Every row comes from one small tree of marks. The marks that hang from a mark follow it in brackets, in alphabetical order. Every link used is in the known rows. Which tree was each row made from?
Known rows:
nume{logizip midob{deno relil zifam}}: |  -8 |   8 |  22 | -19 |   4 |  42 | -54 | -30 |   7 |  10 |   9 |  15 |  23 | -17 |  46 |  -7 |  45 |  12 |   3 |  50 |   4 |  40 | -20 |  19 | -14 |
solu{deno}: | -19 |  16 |  39 | -23 |   1 |   9 | -15 | -30 |  13 |  25 |  32 |   0 |  31 |   2 |  10 | -32 |  19 |  24 |   7 |  18 |  16 | -11 | -19 |  -3 | -23 |
nume{midob{deno{mivu} logizip zifam}}: | -13 |   4 |   9 | -47 | -14 |  50 | -34 | -26 |  -6 |   8 |  25 |  15 |  20 | -11 |  56 |  -2 |  68 |  14 |   0 |  42 |  28 |  47 | -24 |   1 | -15 |
logizip{deno{mivu} midob{zifam} nume}: | -32 |   6 |  14 | -13 |   7 |  10 | -19 |   0 |  -3 |  24 |  32 |  -3 |  52 | -10 |  16 | -43 |  51 |  16 |   5 |  45 |   3 |  41 | -32 |  -4 | -32 |
nume{midob{deno logizip}}: | -28 |  18 |  23 | -28 | -21 |  37 | -43 | -36 |   4 |  12 |  31 |   6 |  25 |  -8 |  54 |   4 |  57 |  21 |   5 |  54 |  27 |  29 | -28 |   5 | -20 |
midob{nume{logizip} relil zifam}: |  11 |   6 |  25 | -12 | -13 |  24 | -41 | -14 |  14 |  20 |   6 |  15 |  14 | -12 |  15 | -11 | -13 |  12 |  -3 |  28 |  -8 |  19 | -15 |  15 | -19 |
midob{deno{mivu solu} logizip nume}: |  11 |  15 |  28 | -55 | -49 |  45 | -18 | -18 | -24 |   5 |  16 |  20 |  21 |  -4 |  48 |  11 | -24 |  14 |  -7 |  26 |  16 |  32 | -61 |   2 | -36 |
nume{logizip midob{deno{mivu} relil}}: |   4 |  20 |  35 | -38 |  -2 |  43 | -40 | -37 | -16 |   5 |  -6 |  11 |  45 | -33 |  35 | -13 |  28 |  18 |   9 |  32 |  10 |  32 | -36 |  11 | -16 |
nume{logizip{deno}}: | -23 |  26 |  55 |  -9 |  20 |   5 | -23 | -29 |  14 |  12 |  26 |  -8 |  47 | -11 |   6 | -35 |  36 |  18 |  14 |  55 |   0 |  11 | -35 |   9 | -19 |
midob{deno logizip{nume} zifam}: | -32 |  12 |  29 | -34 | -25 |  36 | -24 |   3 |   5 |  17 |  28 |   7 |  13 |   4 |  41 |  -1 |  72 |  13 |  -3 |  54 |  11 |  42 | -29 |   4 | -20 |
midob{relil}: |  -6 |  23 |  32 |  -9 |  -1 |  13 | -35 | -23 |  16 |  26 |  13 |   7 |  24 | -13 |   4 | -21 |   3 |  25 |  12 |  22 |  20 |   2 | -19 |   2 | -22 |
midob{zifam}: | -20 |   9 |  17 | -16 |   0 |  10 | -28 | -20 |  24 |  21 |  39 |   9 |  17 |   5 |  15 | -28 |  21 |  14 |  10 |  28 |  27 |  12 |  -2 |  -2 | -15 |
nume{midob}: | -31 |  19 |  18 | -15 | -10 |  13 | -44 | -46 |  13 |  19 |  28 |   5 |  40 |  -5 |  20 | -22 |  13 |  22 |  14 |  32 |  35 |   8 |  -2 |  -6 | -13 |
nume{midob{logizip{deno}}}: | -37 |  19 |  29 | -14 |   2 |  22 | -42 | -38 |  16 |  17 |  31 |  -4 |  38 | -11 |  29 | -11 |  63 |  25 |   4 |  64 |  18 |  25 | -29 |   2 | -20 |
logizip{deno{mivu}}: | -13 |  22 |  32 | -27 |   7 |  11 | -17 | -31 |   3 |  16 |  22 |  -4 |  48 | -16 |   0 | -36 |  27 |  22 |  15 |  26 |  21 |  15 | -36 |  -5 | -24 |
logizip{deno{solu} midob}: | -27 |  19 |  29 |   3 |  11 |  -1 | -28 | -21 |   6 |  18 |  47 |   1 |  48 |   0 |  31 | -33 |  -3 |  19 |   8 |  55 |   8 |  15 | -51 |   5 | -43 |
midob{deno{mivu solu} relil zifam}: |  16 |   9 |  20 | -44 |  -7 |  43 | -26 | -12 | -12 |  10 |   7 |  28 |  16 |  -9 |  39 | -10 |  -3 |  10 |  -2 |  17 |  18 |  38 | -48 |   7 | -30 |
solu{deno{mivu}}: |  -6 |  15 |  39 | -43 |   0 |  17 |  -2 | -29 |  -3 |  21 |  21 |   4 |  39 |  -9 |   9 | -38 |  16 |  24 |   8 |   3 |  19 |  -5 | -26 |  -9 | -22 |
nume{logizip{deno{mivu solu}} midob}: | -19 |  22 |  47 | -36 |  11 |  23 | -24 | -43 | -15 |   0 |  12 |   7 |  65 | -15 |  27 | -32 |   1 |  12 |   4 |  50 |   9 |  29 | -47 |   2 | -17 |
nume{logizip midob{deno zifam}}: | -22 |   7 |  20 | -24 |   2 |  34 | -44 | -37 |   6 |   5 |  29 |  11 |  31 |  -4 |  48 | -14 |  50 |   7 |   7 |  53 |  14 |  36 | -13 |  13 |  -9 |
midob{logizip relil}: |  -7 |  22 |  42 | -16 |  -4 |  23 | -32 | -13 |  14 |  25 |  15 |   6 |  12 | -16 |  19 |  -6 |  29 |  27 |   4 |  39 |  14 |  10 | -29 |   6 | -22 |

Which tree is each row?
| -11 |   6 |   0 | -17 |  -5 |  40 | -60 | -32 |  12 |  19 |  14 |  16 |  15 | -12 |  44 |  -3 |  43 |  16 |   5 |  37 |  21 |  37 | -15 |  11 | -21 |
nume{midob{deno relil zifam}}
| -13 |   8 |  24 | -10 |  12 |  28 | -50 | -29 |  14 |  16 |  10 |  13 |  27 | -16 |  27 | -20 |  26 |  14 |   2 |  45 |   6 |  26 |  -4 |  12 |  -7 |
nume{logizip midob{relil zifam}}
| -21 |   6 |  12 |  -1 |  -8 |  26 | -43 |   7 |   2 |  27 |  22 |   8 |  23 |  -9 |  41 | -13 |  44 |  16 |   2 |  44 |   0 |  42 | -31 |  11 | -36 |
logizip{midob{deno relil zifam} nume}
| -21 |   7 |  16 |  -7 |  13 |  35 | -55 | -25 |  22 |  24 |  17 |   5 |  16 | -18 |  34 |  -4 |  72 |  22 |  -6 |  64 |   6 |  42 | -26 |  12 | -23 |
nume{midob{logizip{deno} relil zifam}}
|  -3 |  18 |  41 |  -2 |  11 |  21 | -37 | -12 |  -3 |  15 |  22 |   4 |  37 | -22 |  43 | -17 |  29 |  20 |  12 |  50 |  -8 |  21 | -44 |  23 | -34 |
nume{logizip{midob{deno relil}}}
| -22 |   8 |   7 | -29 | -14 |  36 | -46 | -37 |   2 |   8 |  33 |  22 |  22 |  10 |  58 |  -7 |  10 |   6 |   1 |  43 |  30 |  38 | -25 |   4 | -20 |
nume{midob{deno{solu} zifam}}
| -33 |   9 |  21 | -21 |   7 |  30 | -41 | -28 |  11 |  12 |  35 |  12 |  25 |   4 |  49 |  -8 |  40 |  13 |  -9 |  71 |  16 |  40 | -35 |   5 | -23 |
nume{midob{logizip{deno{solu}} zifam}}
| -36 |   7 |  17 | -12 |   8 |  28 | -45 | -30 |  22 |  18 |  37 |   1 |  24 |  -5 |  38 | -13 |  77 |  18 |  -2 |  67 |  17 |  38 | -19 |   5 | -18 |
nume{midob{logizip{deno} zifam}}
| -17 |  11 |  11 |  10 | -13 |  -1 | -40 | -25 |  12 |  27 |  41 |  -6 |  43 |  -8 |  20 | -22 |   1 |  22 |   9 |  43 |   1 |  16 | -35 |   6 | -46 |
logizip{deno midob{nume}}
| -17 |   7 |   3 |  -8 |   2 |  26 | -56 | -31 |  20 |  25 |  16 |  15 |  20 | -12 |  25 | -15 |  24 |  18 |   4 |  31 |  24 |  24 |   2 |   3 | -13 |
nume{midob{relil zifam}}
| -44 |  23 |  19 | -27 | -32 |  28 | -44 | -33 |  -3 |  15 |  16 |   2 |  47 |  -4 |  32 |  -9 |  35 |  18 |   9 |  42 |  25 |  32 | -19 |  -4 | -17 |
logizip{nume{midob{deno}}}
| -25 |   8 |  11 |   4 |  -1 |  13 | -39 |   8 |  10 |  33 |  22 |   7 |  27 |  -8 |  21 | -26 |  26 |  19 |   0 |  38 |   1 |  28 | -14 |   4 | -29 |
logizip{midob{relil zifam} nume}
|  -1 |   8 |  25 | -23 |  -5 |  43 | -39 |  -5 |  13 |  19 |  21 |  14 |  -6 | -10 |  45 |   6 |  62 |  18 |  -2 |  46 |  10 |  37 | -34 |  15 | -26 |
midob{deno logizip relil zifam}
| -52 |  11 |  11 | -12 |  -3 |  18 | -45 | -26 |  15 |  22 |  23 |  -1 |  44 |  -2 |  16 | -25 |  56 |  15 |   1 |  55 |  15 |  41 | -10 |  -5 | -14 |
logizip{deno nume{midob{zifam}}}
| -15 |  17 |  25 |  17 |  20 |   3 | -43 | -19 |  16 |  30 |  28 |  -5 |  40 | -21 |  17 | -29 |  28 |  28 |  12 |  49 |   0 |  17 | -40 |  11 | -43 |
logizip{deno midob{relil}}
|   4 |  10 |  23 | -24 |  -6 |  35 | -37 | -15 |   6 |  15 |  18 |  25 |   5 |   0 |  43 |  -4 |  -2 |  10 |  -2 |  34 |  13 |  32 | -41 |  12 | -31 |
midob{deno{solu} relil zifam}
|   7 |   7 |  27 |  -5 |   2 |  22 | -44 | -17 |  18 |  21 |   6 |   6 |  22 | -16 |  11 | -14 |   8 |  13 |  -4 |  44 | -19 |  29 | -33 |  20 | -28 |
midob{nume{logizip{deno}} relil zifam}
|  -3 |  15 |  21 | -29 | -47 |  33 | -34 | -22 |   3 |  16 |  26 |   7 |  11 |  -5 |  41 |  13 |  17 |  19 |   1 |  37 |  13 |  24 | -40 |   8 | -32 |
midob{deno logizip nume}
| -25 |   9 |  29 | -15 |  12 |  19 | -27 | -13 |  26 |  20 |  40 |   0 |  14 |  -1 |  25 | -17 |  73 |  18 |   0 |  61 |  10 |  29 | -27 |   6 | -23 |
midob{logizip{deno} zifam}
| -42 |  26 |  48 | -20 | -10 |  15 | -22 |  -7 |   8 |  22 |  22 | -11 |  38 |  -6 |  11 | -16 |  62 |  24 |   1 |  64 |   5 |  27 | -40 |  -2 | -23 |
midob{logizip{deno nume}}
|   3 |   4 |  16 |  -9 | -12 |  31 | -46 |  -9 |  21 |  28 |  14 |   7 |   3 | -14 |  22 |   4 |  30 |  20 | -10 |  48 |  -7 |  35 | -37 |  14 | -35 |
midob{logizip{deno} nume relil zifam}
| -17 |  10 |  29 |  -4 |  27 |  26 | -54 | -32 |  17 |  17 |  10 |   5 |  35 | -20 |  24 | -24 |  51 |  15 |   2 |  61 |  -4 |  36 | -22 |  17 | -15 |
nume{logizip{deno} midob{relil zifam}}
|   8 |   3 |  13 | -16 | -26 |  32 | -43 |  -7 |  18 |  28 |  14 |  16 |  -6 |  -8 |  25 |   7 |   8 |  19 | -10 |  32 |   5 |  25 | -21 |  10 | -26 |
midob{logizip nume relil zifam}
| -20 |  22 |  42 |  -5 |  21 |  21 | -51 | -41 |  12 |  16 |   4 |  -2 |  49 | -28 |  16 | -23 |  37 |  23 |   7 |  59 |  -3 |  23 | -32 |  14 | -17 |
nume{logizip{deno} midob{relil}}
| -24 |  20 |  54 |   0 |  24 |   2 | -21 | -19 |   0 |  10 |  40 |   0 |  57 |  -5 |  36 | -38 |   1 |  13 |   7 |  69 | -10 |  18 | -55 |  14 | -36 |
nume{logizip{deno{solu} midob}}
|   2 |   4 |  16 | -36 | -41 |  42 | -33 | -11 |  -1 |  10 |  32 |  24 |  -1 |  12 |  60 |  17 |  -4 |   7 | -13 |  43 |  11 |  39 | -46 |  11 | -33 |
midob{deno{solu} logizip nume zifam}
|  -9 |   3 |  11 |   9 |  15 |  11 | -42 |  -6 |  19 |  31 |  35 |  11 |  18 | -10 |  30 | -27 |  22 |  20 |   6 |  35 |  10 |  19 | -14 |   9 | -31 |
logizip{midob{relil zifam}}
| -18 |  10 |  27 | -53 | -25 |  44 | -12 |   3 | -12 |  12 |  18 |   9 |  19 |  -4 |  37 |  -7 |  69 |  13 |  -4 |  39 |  15 |  48 | -35 |  -2 | -19 |
midob{deno{mivu} logizip{nume} zifam}
|  -9 |  21 |  37 | -18 |  -2 |  36 | -51 | -38 |  -1 |  10 |   3 |   8 |  37 | -23 |  38 |  -7 |  27 |  18 |   9 |  47 |   6 |  27 | -29 |  17 | -17 |
nume{logizip midob{deno relil}}
|   4 |  20 |  21 | -43 | -17 |  45 | -41 | -39 | -21 |   8 |  -3 |  23 |  37 | -19 |  44 |  -4 | -15 |  17 |   3 |  23 |  26 |  35 | -48 |   4 | -27 |
nume{midob{deno{mivu solu} relil}}
|   8 |  10 |   5 |   2 | -30 |  23 | -53 | -17 |   1 |  26 |  21 |   9 |  24 | -17 |  42 |   1 | -10 |  23 |   7 |  27 |   1 |  23 | -41 |  16 | -49 |
logizip{midob{deno nume relil}}
| -31 |   6 |  12 | -21 |  -7 |  29 | -42 | -26 |  17 |  18 |  38 |  11 |  16 |   0 |  41 |  -9 |  53 |  17 |  -1 |  52 |  27 |  28 |  -2 |   0 |  -9 |
nume{midob{logizip zifam}}
| -29 |   4 |  11 |  11 |  22 |   2 | -35 | -15 |  22 |  25 |  53 |  -2 |  35 |  -2 |  28 | -37 |  49 |  17 |  10 |  54 |   8 |  25 | -24 |   8 | -36 |
logizip{deno midob{zifam}}
|   0 |  18 |  45 |  -5 |  32 |  12 | -25 | -14 |  -6 |  17 |  12 |  -3 |  57 | -35 |  15 | -40 |  29 |  23 |  11 |  47 | -14 |  23 | -52 |  15 | -36 |
nume{logizip{deno{mivu} midob{relil}}}
|  -7 |   7 |  28 | -11 |  -3 |  15 | -33 | -23 |  19 |  15 |  24 |   2 |  28 |  -4 |  14 | -21 |  14 |   9 |   1 |  47 |  -9 |  26 | -26 |  13 | -24 |
midob{nume{logizip{deno}} zifam}
| -42 |   9 |   3 | -27 | -25 |  34 | -46 | -23 |   4 |  17 |  22 |   9 |  32 |   3 |  41 |  -9 |  51 |  11 |   3 |  45 |  23 |  45 |  -9 |  -1 | -13 |
logizip{nume{midob{deno zifam}}}
